What can hang from each mark
H: E G
F: Y
U: F
Y: F P T
T: U Z
E: H
P: C Y
C: B P
G: C H

In the rows, zero is written as 128.
Known rows, with every way that one mark hangs from another
G{H}: [144 102 160 132 126 122 148 154 112 132 163 108 135 120 100 124 104 102
 135 114 158 144 147 110]
E{H{G{C{B P}}}}: [120  56 145 124 119 114 103  84 162 123 126 143  83 128  92 139 133 139
 144 154  94 182 154  85]
T{U}: [119 133 139 119 147 112 114  79 131 116 121 139 140 124 117 131 128 122
 102 136 125 123 119 169]
C{B P}: [123  81 145 146  89 163  80 151 168 111 142 127  99 126  65 138  92 136
 135 143  76 156 117 123]
U{F{Y}}: [161 104 128 128 120 151 144 129 117 122 149 174 146 144 152 117 102 127
 110 141 153 132 106 119]
P{C{B} Y{F T}}: [168 100 175 115  90 112 122 165 112 117  88 139 155 151 110  85 171 155
 116 128 118  85 102 132]
U{F{Y{P{C} T}}}: [182 101 130 104 115 161 141 123 112 120 148 182 145 142 166 119 120 128
 106 139 149 132  82 110]
H{E G{C{P}}}: [112  59 131 129 140 106 103  97 151 125  96 178  87 110 109 162 144 110
 162 199  89 139 154 108]
C{P}: [122  66 137 127 125 157 103 143 141 131 124 131 111 124  99 140 120 130
 142 120  87 160 107 145]
F{Y{P{C}}}: [165  79 142 124  65 135 152 134 148 115 130 153 132 155 133  96 122 130
 123 149 117 154 122 123]
U{F}: [159 117 121 126 153 151 133 125 100 126 151 161 134 135 155 138 121 122
 118 129 133 120  97 112]
P{C{B} Y{T}}: [195 103 159 125 110 112 126 162 100 127 108 126 125 142 110 104 160 152
 126 130  97  85  82 132]
G{C H{E}}: [156  53 148 150 134  88 152 155 118 121 152 131 109 111 100 130  93  84
 170 181 168 144 166  91]
P{C Y}: [199  66 157 141 125 101 153 166  83 136 102 125 122 157 125 100 175 143
 142 120  71  97  91 146]
T{U Z}: [105 151 117 103 148 147 108  53 135 111 132 136 128 129 168 133 104 104
 121 118 127 116 151 182]
F{Y{T{Z}}}: [120 142 125  94  90 152 128 110 152 124 124 151 151 128 156 105  94 132
 115 131 191 132 139 145]
E{H{G}}: [114  88 145 114 140 104 114  74 147 136 124 148 106 124 126 133 146 138
 125 125 104 169 153  97]
C{B P{Y{F T}}}: [124  90 162 138  70 151  77 155 158 101 119 140 131 136  82 101 124 155
 122 120  98 140 104 134]
Y{T{U{F} Z}}: [121 173 113  68 168 162 100  60 115 122 132 156 148 109 184 144 114 116
 101 114 176 103 105 161]
H{G}: [111 137 135 110 119 136 118  90 136 131 107 134 113 132 105 153 165 130
 130 144 105 131 144 110]
E{H{G{C{P{Y}}}}}: [131  48 148 127 126 103 115  85 143 128 118 144  90 134 109 127 155 144
 147 137  90 179 143  98]
Y{F P T{Z}}: [ 97 165 125  61  81 175 107  86 152  96 118 160 167 135 208  98 154 125
 110  97 175 136 140 118]
U{F{Y{T}}}: [157 121 127 108 126 156 135 121 115 125 144 177 154 132 158 121 105 131
 102 137 175 125  94 121]
P{C{B} Y}: [198  77 162 154 102 105 138 171 103 121 114 122 113 160 101  98 154 146
 137 135  64  94  98 131]
H{E G{C{P{Y}}}}: [125  55 134 138 133  99 107 102 143 123  94 178  89 118 115 148 155 116
 163 189  81 136 147 114]
C{B P{Y{T}}}: [143  92 151 145  85 152  79 152 149 108 134 131 111 130  82 115 116 153
 128 122  84 140  89 134]
T{Z}: [114 146 106 112 129 163 122 102 132 122 138 125 115 133 179 129 105 110
 147 110 130 121 161 141]
Y{F P T{U Z}}: [ 91 168 132  54  95 164  96  52 155  87 114 167 176 132 200 100 154 120
  91 102 173 132 133 146]
T{U{F{Y{P}}} Z}: [135 131 114 103 131 168 120  48 130  99 154 172 137 145 194 121  92 102
 109 124 133 127 131 169]

Rows
[128 133 117 103 142 163 118  53 127 106 146 169 141 141 185 126  86 103
 108 128 144 119 135 176]  T{U{F{Y}} Z}
[136 136 121  94  69 162 131  99 157 109 138 157 143 138 177  96 107 129
 115 125 168 150 128 129]  F{Y{P T{Z}}}
[164 123 116 103 111 175 136 105 120 113 159 181 145 142 190 117 107 123
 109 128 161 135  98 114]  U{F{Y{P T{Z}}}}
[158  58 137 162  77 134 112 153 145  98 131 116  84 144  66 121 118 138
 168 174  98 151 119 111]  G{C{B P{Y}}}
[140  93 155 142  91 146  75 135 150 104 132 135 115 128  79 116 117 151
 119 125  82 139  86 149]  C{B P{Y{T{U}}}}
[172 100 127 129 105 158 145 120 121 111 159 179 141 151 166 112 112 126
 110 137 137 144  99 109]  U{F{Y{P}}}
[125 142 157 113 109 103 117 110 114 110  94 150 180 140 150  77 175 153
  95 100 159 103 104 165]  P{Y{F T{U}}}
[134 126 156  71  73 151 109 126 150 100 105 158 162 138 141 104 168 137
 102 132 144 127 111 100]  Y{F P{C{B}} T}
[140  83 156 104  77 138 137 137 140 103 105 153 151 159 143  97 176 125
 121 129 103 141 131 108]  Y{F P{C}}
[162  81 155 153  86 119 144 162 132 103 171  94 101 129  52 129  85 100
 165 178 166 151 164  73]  G{C{B} H}
[163 140 140 122 139 112 122 105  92 119 123 149 153 134 159  99 162 148
 101 102 139 100  74 159]  P{Y{T{U{F}}}}
[173 128 134  86 102 152 114 120 131 115 134 139 120 126 141 131 152 133
 117 136 113 126  83 100]  Y{P{C{B}} T}
[153  20 161 162 107 112 119 171 146 109 162 131  89 110  56 136  68  90
 175 190 131 165 159  88]  G{C{B P} H{E}}
[143  74 145 126 120 145 103 144 120 129 117 135 123 128 116 116 145 147
 135 100  95 144  79 156]  C{P{Y{T}}}
[157  65 154 163 110  92 136 161 138 106 165 128 101 113  77 128  73  88
 166 196 160 142 173  78]  G{C{B} H{E}}
[119  51 143 118 133 111 111  81 152 130 119 143  88 126 104 140 143 136
 147 146  99 184 151  92]  E{H{G{C{P}}}}
[166  84 145 130  54 137 144 136 158 107 136 151 127 156 121  94 113 132
 120 155 114 153 126 116]  F{Y{P{C{B}}}}
[160 100 159  94 114 124 137 147  95 128  80 141 155 151 159  87 180 141
 130 104 127  84 110 153]  P{C Y{F T{Z}}}
[169   4 162 162 124  97 141 171 114 119 149 134 100 118  89 118 103  95
 181 163 129 160 141 110]  G{C{P{Y}} H{E}}
[135  82 140 117 126 152  96 118 124 123 118 137 123 128 130 119 137 139
 133  96  95 140  87 174]  C{P{Y{T{U Z}}}}
[123 148 142 108 100 128 121 121 115 113 102 144 168 144 179  75 164 147
 117  87 161 102 125 150]  P{Y{F T{Z}}}
[116  97 130 139 124  95 105  94 158 114 105 174  90 114 107 156 134 112
 151 214 103 122 170  90]  H{E G{C{B}}}
[154 113 128  87  75 159 138 112 147 117 128 156 137 141 168 101 114 127
 121 133 152 140 121 132]  F{Y{P{C} T{Z}}}
